Each row comes from the steps of one path. Every step used is in the known rows, and no mark comes twice. Write the path behind each row, first mark first.
In the rows, 128 means zero.
Known rows:
M > D > W > A > Q: [ 67 123 120 103  96 132 141 122 124 104 157 163 112 125 162 145 142 132
  97 110 156 183 112 112 174  79 147 130]
L > W > A > Q > V > H: [ 77 134 147 108 134 127 141 117 125 101 124 153  78 143 150 193 163 139
 121 131 166 165 117 110 191 110 156 146]
Q > A > M: [ 57 150 103  93 118 169 144 150  97  81 129 200  98 156 129 167 124 108
 126 139 191 142  94 142 183 119 138 149]
L > W > A > M: [ 61 163 110 116 117 146 139 145 114 117 138 204  82 119 111 168 148 121
 108 132 179 169 131 110 166 111 151 146]
D > Q > A: [ 85 103 104 134 112 189 137 166 110  68 125 159  89 162 149 166 118 122
 126 146 182 134 114 111 180  92 143 143]
G > D > Q > V > B: [ 86  62  96 117 138 171  94 141 112  96 122 130 134 132 149 172 149 150
 139 130 143 162 137 155 164  75 129 100]
D > Q: [ 95  94  89 123  97 177 139 146  97  73 139 154 100 144 137 150 127 144
 113 138 164 137 139 116 161  82 141 138]
M > D > Q: [ 90  84  80 106  90 165 122 143  83  68 154 146 107 153 157 136 138 154
 110 135 160 159 148 130 160  61 135 135]
V > G > D > W > L > Q: [ 69  92  71 134 137 148 131 125 116 113 156 172 141 149 102 189 172 129
  89 149 135 165 138 123 139  55 131 117]
A > Q > V: [ 79 113 112  83 115 146 145 116 105  81 121 156 112 146 158 165 135 129
 140 132 171 153 107 142 171 102 146 151]
G > D > Q: [ 83  91  73 123 111 182 112 148 107  68 158 157 108 131 127 154 135 137
 122 144 140 148 132 128 155  62 137 114]
L > W: [ 89 111 120 118  83 149 151 147 105 100 127 179 108 151 131 171 159 123
 112 146 165 153 137 122 146  92 154 157]
A > W > L > Y > J: [106 141  77  92 110 139 117  98 138 128 136 202 124 172 116 180 168 116
  97 134 165 164 137 119 138 118 163 158]
D > W: [ 91  93 112 124  73 150 167 138 106  98 133 171 141 155 146 157 142 133
 100 123 152 151 116 125 172  94 145 136]
A > W > L > M > D: [ 79 139  77  97 109 148 125 113 114 110 140 169 139 141 157 176 175 151
  84 148 177 170 134 137 140  85 136 139]
A > W > L > Y: [ 96 142  80 113  99 160 129  94 137 119 126 198 123 144 130 192 165 126
  90 144 176 149 119 106 137 107 138 150]
V > G: [ 67  88 102 102 100 138 166 129  88 100 156 175 125 158 110 160 148 136
 109 132 165 138 124 129 147 104 130 147]
G > D > W > A: [ 62 111 106 141 100 153 136 136 136 109 166 179 137 117 124 170 140 125
 110 122 139 166 107 108 170  90 138 103]
M > D: [ 72  97  96  84  75 146 136 126  82  77 164 168 130 155 145 149 148 142
 115 135 166 153 131 146 148  86 130 143]
W > A > Q: [ 56 144 122  95 114 153 145 117 127  94 156 179  91 108 123 165 129 124
 121 127 179 145 111 105 156 111 144 142]
D > W > L: [101 107  94 138  90 146 171 123 111 107 138 182 144 147 139 183 146 117
  99 132 157 132 134 111 168  97 135 125]
A > Q > L > M: [ 87 138 127 100 122 173 119 155 106  81 118 158 100 130 142 151 147 149
 109 137 187 165 116 138 162  87 151 150]
M > D > W > L > Q: [ 87 104  80 116  98 152 126 120 100  96 143 161 139 160 148 174 168 142
  86 144 159 170 152 127 147  58 136 138]
L > M > D > Q > V: [ 96  83  84 112 110 167 114 164  84  80 125 116 115 172 187 144 148 184
 113 147 174 194 148 146 179  66 129 131]
D > Q > A > W: [ 85 122  97 131 123 185 125 142 135  82 104 161  99 152 161 167 128 123
 115 134 178 147  93 107 178  90 163 153]
A > Q: [ 73 125 113  80  99 153 149 122 108  78 141 172 101 131 134 157 136 123
 120 134 168 139 112 133 149  95 147 151]
G > D > Y: [ 70  94  78 130  99 173 127 157 101  91 155 180 124 148 117 155 145 133
 110 133 139 143 134 152 145  74 144 106]
L > Q > A: [ 57 123 115 106 112 189 124 147 111  71 122 169 103 169 128 185 140 128
 124 160 196 146 106 127 150  97 146 167]

Which path is each row?
[ 72  74  71 125 129 160 126 149 100  85 166 155 108 142 110 150 143 140
 112 139 134 153 133 125 152  59 129 113]  V > G > D > Q
[107 133  64  83 102 120 118 129 100 127 152 202 121 191 135 148 166 121
  80 122 149 204 156 147 174  90 143 132]  A > M > D > W > L > Y > J
[ 86 145 142 141 126 164 129 161 135 114 118 158 105 114 150 154 142 149
  92 115 181 187 108 103 188  90 156 130]  D > W > A > Q > L > M
[ 72  81  80  92 159 119 120 149 105 115 147 160 112 187 117 142 151 122
 125 112 124 186 141 172 161  78 171 118]  A > Q > V > G > D > Y > J
[120  93 102 143 107 165  92 172  91  78 118 146  91 151 163 138 158 146
 109 132 163 179 160 117 169  42 164 149]  M > D > Q > L > W
[ 85 138  80 111 111 150 145  91 125 106 133 190 137 128 130 190 153 117
 106 136 170 127 119 114 144 107 148 146]  A > W > L
[ 59 134  94  94 117 167 114 156  96  84 120 172 110 179 159 154 148 134
  94 135 174 197 104 151 184  68 146 152]  L > Q > A > M > D > W
[ 86 153  96 124 115 172 127 113 151 116 112 203 112 161 142 207 155 104
 102 153 195 145  95 101 155 118 140 155]  Q > A > W > L > Y
[ 70 130 128 135  96 148 145 143 125 115 142 186  98 127 120 180 151 124
 115 139 177 155 136  94 152 108 152 147]  L > W > A
[ 97  98  86 122  82 134 154 120  97 102 154 173 150 155 158 169 156 126
  94 130 154 153 144 125 166  77 129 123]  M > D > W > L
[ 71 142  86 107 123 122 110 172  98 133 151 199  80 172 117 130 157 127
  93 107 155 206 178 146 165  89 179 135]  L > W > A > M > D > Y > J
[ 67 136 114 107 109 167 139 125 133  92 114 183 121 155 148 181 138 112
 119 134 183 142  75 122 165 114 159 162]  Q > A > W
[103 112 112 159 121 164  87 168 110  94 132 152  81 128 151 147 150 145
 111 125 174 184 158  89 175  56 162 141]  M > D > Q > L > W > A
[ 98 121  69 107 129 175  88 156  69  64 136 161  92 140 149 120 135 152
 110 116 169 173 139 144 187  57 144 137]  A > M > D > Q > L
[ 87  83 103 108  66 137 150 135  91  93 149 161 146 164 165 144 152 142
  95 121 148 172 125 138 170  73 139 133]  M > D > W
[ 73 111 119 107 112 124 136 118 122 107 136 146 124 140 186 154 140 138
 117 107 160 197 107 120 195  85 147 129]  M > D > W > A > Q > V
[ 88 146  81 115 106 152 128 145 113 114 129 202 109 180 162 176 155 110
  86 141 178 184 115 129 193  91 120 131]  Q > A > M > D > W > L > Y
[ 70 104 112 125  80 136 145 131 111 108 162 169 136 141 154 151 143 142
  97 113 159 177 122 111 174  89 137 125]  M > D > W > A
[ 80  76 129  95 109 148 135 121 100 110 111 149 151 149 148 182 153 146
 135 124 174 146 128 159 160 119 128 132]  Q > V > B
[ 85  95 108 109  71 148 146 158  93 103 139 150 144 168 173 143 162 166
  79 135 159 195 131 147 169  72 133 128]  L > M > D > W
[ 86 151  86 158 164 180  71 174 123  98 132 182  66  98 113 154 144 126
 118 127 156 187 138 103 184  60 162 117]  G > D > Q > L > W > A > M
[ 84 130  94 117 104 165 156 139 103 101 144 176 125 142 126 189 154 141
 101 161 187 136 147 127 146 107 122 131]  W > L > M
[ 92 114  88 132 105 165 144 122 112 101 127 171 134 152 129 189 157 133
  91 146 164 148 144 113 149  77 142 141]  D > W > L > Q
[ 64 131 126 105 100 141 138 147 126 114 148 151 111 130 171 146 152 158
  81 124 167 206 119 119 173  76 140 124]  L > M > D > W > A > Q
[ 58 114 145  91 141 141 126 109 133 121 121 151 117 110 144 183 143 136
 137 114 182 159 116 132 164 123 136 128]  W > A > Q > V > B
[111 107 103 145 119 199 110 180  94  76 115 140 100 142 145 144 139 170
 103 140 184 162 142 121 173  73 146 136]  D > Q > L > M
